Each row comes from the steps of one walk. Every step used is in the known rows, and no mark comes twice. Write the walk behind each row, first mark first.
Known rows:
libi/vuvike: [ -5   8 -13   9 -22   1   5 -39   7 -13 -17  13 -12 -29  -2  31   2 -20
   8 -23  -7   4  20  33  34   0   4 -41   2  15 -11  -2 -15  -5]
zedat/vuvike/libi/guze/punub: [-23   3   2  30   8 -23 -14 -28 -26 -13 -20 -51  12  34 -32  35   9  27
 -54  33  43  30  42 -20  62  61  26  -4   0  73  13  22 -23  42]
tafer/punub: [ 35  27 -27  -7  -9  40  14   1  14   9 -25  15  12  -2   2 -24 -12 -17
   1 -20 -19 -14  -5   8  -9 -15 -10  13   9  -7 -24  -7   2 -16]
zifol/didin/vuvike/libi: [-19 -15   6 -18  -5 -31  -7 -21  17 -11 -27 -35  61  29 -40   0  13  41
 -16 -24  -5 -10  63  28   7  24  36   2 -37 -12 -40  27  19 -16]
rovoz/zifol/didin: [-46   3  31 -24 -17   6  18  -1   2 -13 -20   1  51 -28  -4 -17 -40  13
  19 -13   1  22  50  45 -21 -14  16   8 -26 -17 -15   7  16   6]
punub/guze/ligusa/vuvike/libi: [-23 -39  44  -7  33   5   4  16 -26 -28 -10 -15 -10  57   7  49  37 -25
 -38  35  44  -6  17 -43  92  29   6 -15   6  56  16 -33 -69  51]
punub/guze/ligusa: [-14   8  69  -8  25   5  12   2 -43   0   5 -18 -27  16  18  33  25 -28
  -9  37   4   4 -17 -30  64  21  -4 -34  -2  16  20 -24 -31  38]
didin/vuvike/zedat: [-11  19  -6  30  35 -15 -16 -34   3 -15 -45 -93   0  -1 -20 -20   3   1
 -49 -13 -12  17   9  11   1  50  23 -23 -48 -18 -28  34  -7 -13]
punub/guze: [ -4 -10  54  -4  31  -4  12  -9  -9 -13   3 -14 -26  28  20  20  21   0
  -1  13 -18   8 -19 -13  17  22  -2 -13  -2  -9  -5  12 -20  20]
ligusa/vuvike/zedat: [-19 -25  -9  35  42  10 -16  13  14 -38 -28 -65 -20  17  -1   7 -12 -24
 -55  -5  25  23  11  -5  28  28   9  -1 -14  13   5   9 -58  17]
vuvike/gepeli: [-14 -11  14 -18  19 -14  26   0  -1 -25 -16 -15 -10  38   0  -8 -24  10
 -19  -5 -12 -13 -12 -23  33  14   2  11   2  12  -3  17 -19   2]
punub/guze/gepeli/duraf: [  2  10  53  -4 -18  13  -7  -9 -16  23 -16 -13 -13  28  22  27  -7  11
  29  65  25   7  19  24 -10  54  11 -49 -40  27  25 -13 -43  64]
gepeli/guze: [ 15  -8 -12   2   3   5   3  -5   3  22  -7  -3 -13  24  10 -13   0 -12
  10   4 -11   9   5  -6 -23  16   7   4   2  15 -49  15  -2  28]
duraf/gepeli/guze/ligusa: [ 18  14   5 -15  -3  30 -15   6 -31  16 -16  -8 -12  18 -10  21 -43 -35
  -8   3  15  11   0 -13  32  14  18 -20  13  38  10 -17   0  67]
rovoz/zifol/didin/vuvike/zedat: [-50  21  18  10  20 -12  -2 -34   6 -24 -61 -91  39 -24 -24 -35 -28  10
 -32 -25 -12  31  48  48 -15  38  36 -16 -68 -31 -40  41   6  -7]
zifol/didin/vuvike: [-28   4  11 -10 -15 -28   1 -31  10  -5 -20 -47  47  -2 -29   3   3  30
  -5 -35 -23   8  61  56  -5  20  25   1 -49 -26 -38  43  32 -27]
zedat/vuvike/libi: [-12 -18 -15  -1  17 -25 -14  -2 -12 -22 -28 -23  26  24  -4  13  25  11
 -36  22  40  -6  19  -8  35  43  30  17 -13  46 -18  15  -7   6]
guze/punub/tafer: [-50 -22 -21  26 -17  -4 -20 -25  19  29   5   3 -21 -19  -9 -19  35 -14
 -39   0  12  31  32  14   9  49   6 -14  -2  24   1  18 -23  36]
ligusa/guze: [ 20 -15  34 -46  15  -2  33  33  11  -7  -6 -18   0  11  21  25 -11  -2
  17  17  -2  28 -15  -5  18  -8 -23   4   4  13   3   2 -27  19]
punub/guze/ligusa/vuvike/gepeli: [-46 -33  59 -20  43  -3  36   9 -33 -46 -19 -37 -39  64  19  45  -1 -28
 -47  23  15  -2  -2 -45 113  35  -8  -5  -2  56  18  -4 -76  47]
rovoz/zifol/didin/vuvike/libi: [-40   1  17 -25 -10 -21  11 -34   1 -17 -48 -26  72   3 -30 -22  -3  33
 -12 -15   3   1  69  36  -4  20  38  -2 -48  -5 -48  17  18  -6]
didin/vuvike: [-12  19  -5   3  -5 -22   4 -46  -6   1 -25 -39  14  -5 -15  -4  19  13
 -17 -11 -14   3  23  24   5  32  11 -12 -39  -2 -33  24  19 -19]
rovoz/zifol: [-29  22  14 -11  -5  13  22 -18 -21  -7 -28  12  14 -35  13 -31 -24  -8
  10  13  13  16   7  11 -14  -4   0  -7 -18   9 -12 -16  -1  15]
kesop/vuvike/gepeli/duraf: [ -3  26  -1 -19 -24 -10  56 -13  13 -16  -2 -35  10  10  26 -23 -46  12
   7  36 -11   6  35  24  26  42   7  -8 -40  31  12  25 -32  24]
zedat/vuvike/libi/guze/punub/tafer: [-43  -8 -19  41  -3 -20 -15 -45  -6  -1 -15 -40   4  10 -31  -8  26   6
 -63  14  46  47  59  -1  52  70  20  -5  -3  74   0  35 -37  48]
punub/guze/ligusa/vuvike: [-33 -24  51   0  28  14  13   9 -35 -24  -2 -26 -32  30  23  58  27 -41
 -29  33  31  13  11 -22  91  25 -10 -18  -4  47  23 -25 -62  49]
zedat/vuvike/gepeli/guze/ligusa: [-25  -2  11 -14  21 -12  17  -1 -52   2 -33 -44 -17  38  17  10  -4 -33
 -31  37  21   2   4 -32  72  56  17   2 -13  77 -31  16 -25  48]
zifol/didin/vuvike/libi/guze/ligusa: [ -7  33  41  -1  -6 -12  15 -23 -38 -12 -15 -62  55  25 -55  15 -14  18
 -16  -1  22  10  68  -5  69   5  18 -26 -17  30   6  -5  -5  17]
guze/ligusa/vuvike/didin: [-48   1 -13 -11   7  10  17  49  -1  -3  -2 -54  -1   0   2  17 -18  -2
 -34  16  72   0  16 -45  58  35   3   4 -19  73  23 -26 -34  40]
guze/gepeli: [  2   7   6  23 -15  16 -22  -9 -25  33 -13   4   9   9  -4  32 -12   4
  10  20  32  -8 -13  14 -15  21   3 -30 -21  22   6 -18  -1  24]
zedat/vuvike/libi/guze: [ 11  17   4  17  16 -18   8 -24 -27 -35 -21 -52  31  35 -27  10 -11  24
 -27  16  39  18  31 -22  51  21  15   9   2  58  -3  19 -18  15]
tafer/punub/guze/ligusa/vuvike/didin: [-26  15   6 -19  22  37  35  43   3  -5 -19 -53 -11  19  17  15  -9 -15
 -33  11  45  -3  -2 -48  66  41  -5   4 -14  62   3 -23 -45  42]
zedat/vuvike/gepeli: [-37 -11   0 -14  28 -34  19  -9 -19 -39 -36 -46  -2  33   9   7 -12   5
 -43  10  11  -2  -2 -11  56  51  17  27 -19  47 -15  44 -14   2]
duraf/gepeli/vuvike/zedat: [ -6  -2 -19  28  39   6 -45  -6  10 -21 -48 -80  -5  26 -44  17 -53   9
 -62 -14  23  22  13   7   4  61  35 -16 -28   7  27  24 -32  38]
tafer/punub/guze/ligusa/vuvike/libi: [  3 -20  25 -13  28  35  14  16 -14 -22 -27  -4  -2  54   7  30  28 -37
 -36  21  31 -15  14 -39  87  17  -2  -5  12  51   0 -40 -66  41]
libi/guze/ligusa/vuvike: [-11  13  22  21   1  21  20   0 -41 -28  -2 -38  -5  17 -13  41 -19 -30
 -24  16  49  25  41 -24  92  -6 -18 -14   9  67  38 -29 -56  41]

Which walk is each row?
[ -2  23   5  48  -9   2 -15 -40 -41  26 -25 -42  20  35 -41  46 -26  33
  -3  29  51  12  33  10   4  53  -1 -36 -36  59  16  -1 -33  46]  libi/guze/gepeli/vuvike
[-14 -41  -7  -8  22   0  27   2   4 -19 -27 -22 -27  70  15   3 -19 -17
 -25  -3  -1   5  15 -25  34  33   3  22   2  52 -45  27 -49  41]  ligusa/vuvike/gepeli/guze
[ -4 -14 -15   2  -7  15 -37  -9   4  24 -19  -7 -22  31 -18  34 -31   0
 -31   0   2  30  13   6   1  54  32  -9  10  33  -1  21   3  75]  duraf/gepeli/guze/punub
[-19  18  10 -34 -17 -29  28 -30   6 -17 -44 -51   2  25  -3 -29 -20  27
  -9  26 -10  -3  53  19  22  55  23 -11 -50  22  -6  31 -28  14]  didin/vuvike/gepeli/duraf
[-24  23 -31  -4 -14  -5  18  -1  31  -2 -15 -29   0 -32  -5   8 -23  18
  -2 -22  25  -2  11  -4  20  28  13 -25 -16  38 -12   2  -5   3]  libi/vuvike/didin
[ 23  -7  38 -21   0  12   7  19 -16  26 -19 -13  10  19  16  54 -23   2
  27  33  27  19 -29  10   0  12 -18 -26 -16  37  11 -17 -26  42]  ligusa/guze/gepeli
[-32 -35   8 -12  -5  -6   6   1  26  24  -1 -13 -20 -11   8   2  25 -17
 -25  15  10  55  19  10  22  41 -10 -11   3  35   6  18 -44  52]  ligusa/guze/punub/tafer
[  1   6  15  24  10  24 -10 -31 -23  35 -41 -17   1  48  -4  46  11   9
  -7  28  20 -10   2  16  -5  72   0 -31 -41  33 -17  -3 -39  42]  tafer/punub/guze/gepeli/vuvike
[-28 -12   5  31  41  19 -18  23 -16 -28 -26 -70 -24   9  -1  20  -6 -47
 -59  15  42  19  12 -21  68  28   6 -19 -13  36  26 -19 -66  37]  guze/ligusa/vuvike/zedat
[-14  42 -39   6  -6  -3  50  10  27  11  25 -60  33 -30  14 -17 -37  31
  -7   0  18   9  -9  -8  -2  42   2   3 -44  30 -12  22  20   2]  kesop/vuvike/didin
[-18 -19 -10  14  -4   1 -18 -11  -2  41  -6  -6 -26  23   2  15  19  -6
 -19  24  -1  21  17  -7  -3  58  18  -9   1  33 -28  17  -9  53]  gepeli/guze/punub
[ 28  13  31 -11  22  32  25 -10   5  -4 -17  -1 -17  26  22  -2  12 -16
  -1  -4 -35  -4 -23  -6  11   9 -12  -2   5 -15 -25   5 -17   4]  tafer/punub/guze
[-19 -22  -2   5   4  23   4  15 -28   5 -12 -15 -21  25  14  33   9 -51
 -20  24  37  14  33 -18  58  21  -2  -5   1  67 -12 -23 -48  57]  gepeli/guze/ligusa/vuvike
[-17  16  33 -18 -13   5  41   7 -23 -42 -24 -52 -13  43  -3   9 -54  -6
 -15  46  39  16  68 -20  96  23  -2 -13  -8  81  53 -12 -89  64]  libi/guze/ligusa/vuvike/gepeli/duraf
[-24  -1  -3 -17   9  -9  11  35   9  40 -29 -70  23  24  -8  41 -32  52
  -4  38  73   9   0 -19  -9  81   3 -12 -56  74   5   0 -32  55]  ligusa/guze/gepeli/vuvike/didin
[-42  16 -33  -9  14 -24   7  23   8  -4 -18 -74  17  -9   7  -4 -12  34
 -33  13  55   7   2 -20  14  66  27  28 -39  57 -16  31  13   6]  zedat/vuvike/didin
[ 16  33  33   7   5   8  13  -4 -48  -7   0 -26  18  24 -33  12 -15  -5
 -11  26  37   4  22 -48  75  -9  -2 -26  19  51  34 -37 -33  36]  vuvike/libi/guze/ligusa
[ -8 -38  -4  -3  13  14  -3  20 -18  -3 -18  -5   1  52  -1  25  20 -33
 -29  28  50  -6  37 -37  63  25  13  -2   9  74 -15 -32 -56  56]  gepeli/guze/ligusa/vuvike/libi
[ -3 -16  -6  -5   0  35 -11  14 -23 -12 -20 -17 -16  31  -3  47 -36 -47
 -29   1  39  21  28  -7  60  19  11  -6  10  67  12 -19 -37  75]  duraf/gepeli/guze/ligusa/vuvike
[-34 -11  21 -33 -13   3  27  22 -11 -29 -27 -28 -18  37  15   8 -30 -17
 -18  49  37   0  58 -10  80  34   8  -8 -19  68  43 -17 -81  56]  guze/ligusa/vuvike/gepeli/duraf
[-14 -30  29  19  23 -11 -24 -22 -24  19 -32 -17  13  72 -18  53  29  31
 -20  46  45 -17  13 -14  13  81  21 -35 -35  46  -5  -8 -48  54]  punub/guze/gepeli/vuvike/libi
[ 21  33  12  15   4 -21  16 -52 -18 -22 -25 -54  34  33 -48  -8  -7  36
 -20  -8   7  10  41 -15  33  14  11 -15 -14  26 -18  16  -6   0]  didin/vuvike/libi/guze
[-23 -14  35  29  16  -6 -19 -33 -32  29 -26 -29  -6  49  -5  64  18  21
  -9  44  33   0   5  10   0  82   7 -40 -48  38   0   4 -39  52]  punub/guze/gepeli/vuvike
[-39  11 -28  16  -3  -7 -12  13   1  45 -24 -57  23  16 -23  22 -24  54
 -17  26  75 -12  12 -16 -23  87  20 -16 -60  64   2  -2 -13  40]  guze/gepeli/vuvike/didin
[-30 -15   7   3   3  18   2  18 -27 -13  -4 -14 -11   5   6  42   9 -41
 -29  21  45   6  28 -13  76   7  -8  -6   0  55  26 -33 -47  34]  guze/ligusa/vuvike
[-42   6 -31  -1   8 -19   6  21  22  20 -15 -60  16  10 -21  -2 -14  50
 -27  12  50  -5  22 -27  -9  72  18   8 -42  46  -3  13 -12  21]  gepeli/vuvike/didin
[ -9   2  15 -35 -14 -12  25   7  11 -18 -23 -18 -10  30  11 -25 -36  18
   3  33  -1  -4  35   0  17  28  15  -1 -17  24  20  10 -42  29]  vuvike/gepeli/duraf
[  1 -10  -9  -6   1  -6  29 -36   6  -9 -35  -3 -29  33   9   4 -21 -18
   0 -19 -30   0  11   0  34  27  11 -19   6  40 -58  28 -31  24]  libi/vuvike/gepeli/guze
[-14 -27 -15   5  13 -20 -15  -8   2   2 -24 -12  26  45 -31  13  24  28
 -28  20  35 -17  38 -17  13  49  23   1 -16  34  -6  -2 -31  19]  gepeli/vuvike/libi
[ -8  15  -4   2   8 -14  60 -24  -1 -23   7 -34  13  15  16  -7 -37   6
 -16  -1 -25   0 -12   3  39  26  -7   4 -23  20 -11  35  -7  -4]  kesop/vuvike/gepeli
[ 32  -1 -15 -12  -1  22 -17  -4   6   4 -19  -4  -7  32 -11   6 -53  -6
  -2 -23  -7  17   0   7 -19  11  22   2  12  15 -18  18  12  49]  duraf/gepeli/guze
[-22  -8 -13  40  43 -10 -27  -5   6  -5 -37 -78  -8  20 -25   0  -4   5
 -50  10  18  14  17  -3   0  64  21 -14 -37   7   1  22 -45  17]  gepeli/vuvike/zedat
[-23 -10  32  54  54  -2 -38 -21 -19  11 -47 -83 -19  47 -11  40   1   8
 -43  36  31  13  -8   0   0  96  20 -49 -56  19   1  15 -61  52]  punub/guze/gepeli/vuvike/zedat
[-20  -6  -9  32  -9   0 -29 -24 -25  38 -29 -16  15  26 -22  47  -1  20
  -8  33  48  -7  22  21 -13  65  11 -29 -46  45   4  -6 -25  36]  guze/gepeli/vuvike
[ 24   6  35 -37 -32  14  10  26   0  28 -24 -17   8  14  24  30 -35  10
  45  67  37  22  21  31  -9  27  -5 -35 -34  44  34 -21 -49  63]  ligusa/guze/gepeli/duraf
[ 13  30  18   6   6   9 -10 -13 -46 -16 -25 -43  26  43 -64  41 -50  10
 -35  15  56  11  40 -32  79  23  17 -31   8  70  58 -28 -36  65]  duraf/gepeli/vuvike/libi/guze/ligusa
[-42 -26  19 -15  21   1  27  16 -30 -39 -21 -27 -20  43   5  30 -17 -28
 -45  13  28  -9  11 -34 101  20  -5   4   2  62  23 -12 -62  33]  guze/ligusa/vuvike/gepeli
[-51  -5  26 -15  30   6  25  42  -7 -10  -1 -63 -19  21  17  33  -1  -3
 -37  26  59   6   2 -56  70  53   0  -4 -21  66  19 -18 -47  53]  punub/guze/ligusa/vuvike/didin
[-11   8   4 -28 -32  -9  29 -25  18 -28 -36  -7 -19   5   8  -1 -34   1
  11  16  -5  -2  53  27  46  28  18 -34 -16  38  12   7 -54  23]  libi/vuvike/gepeli/duraf
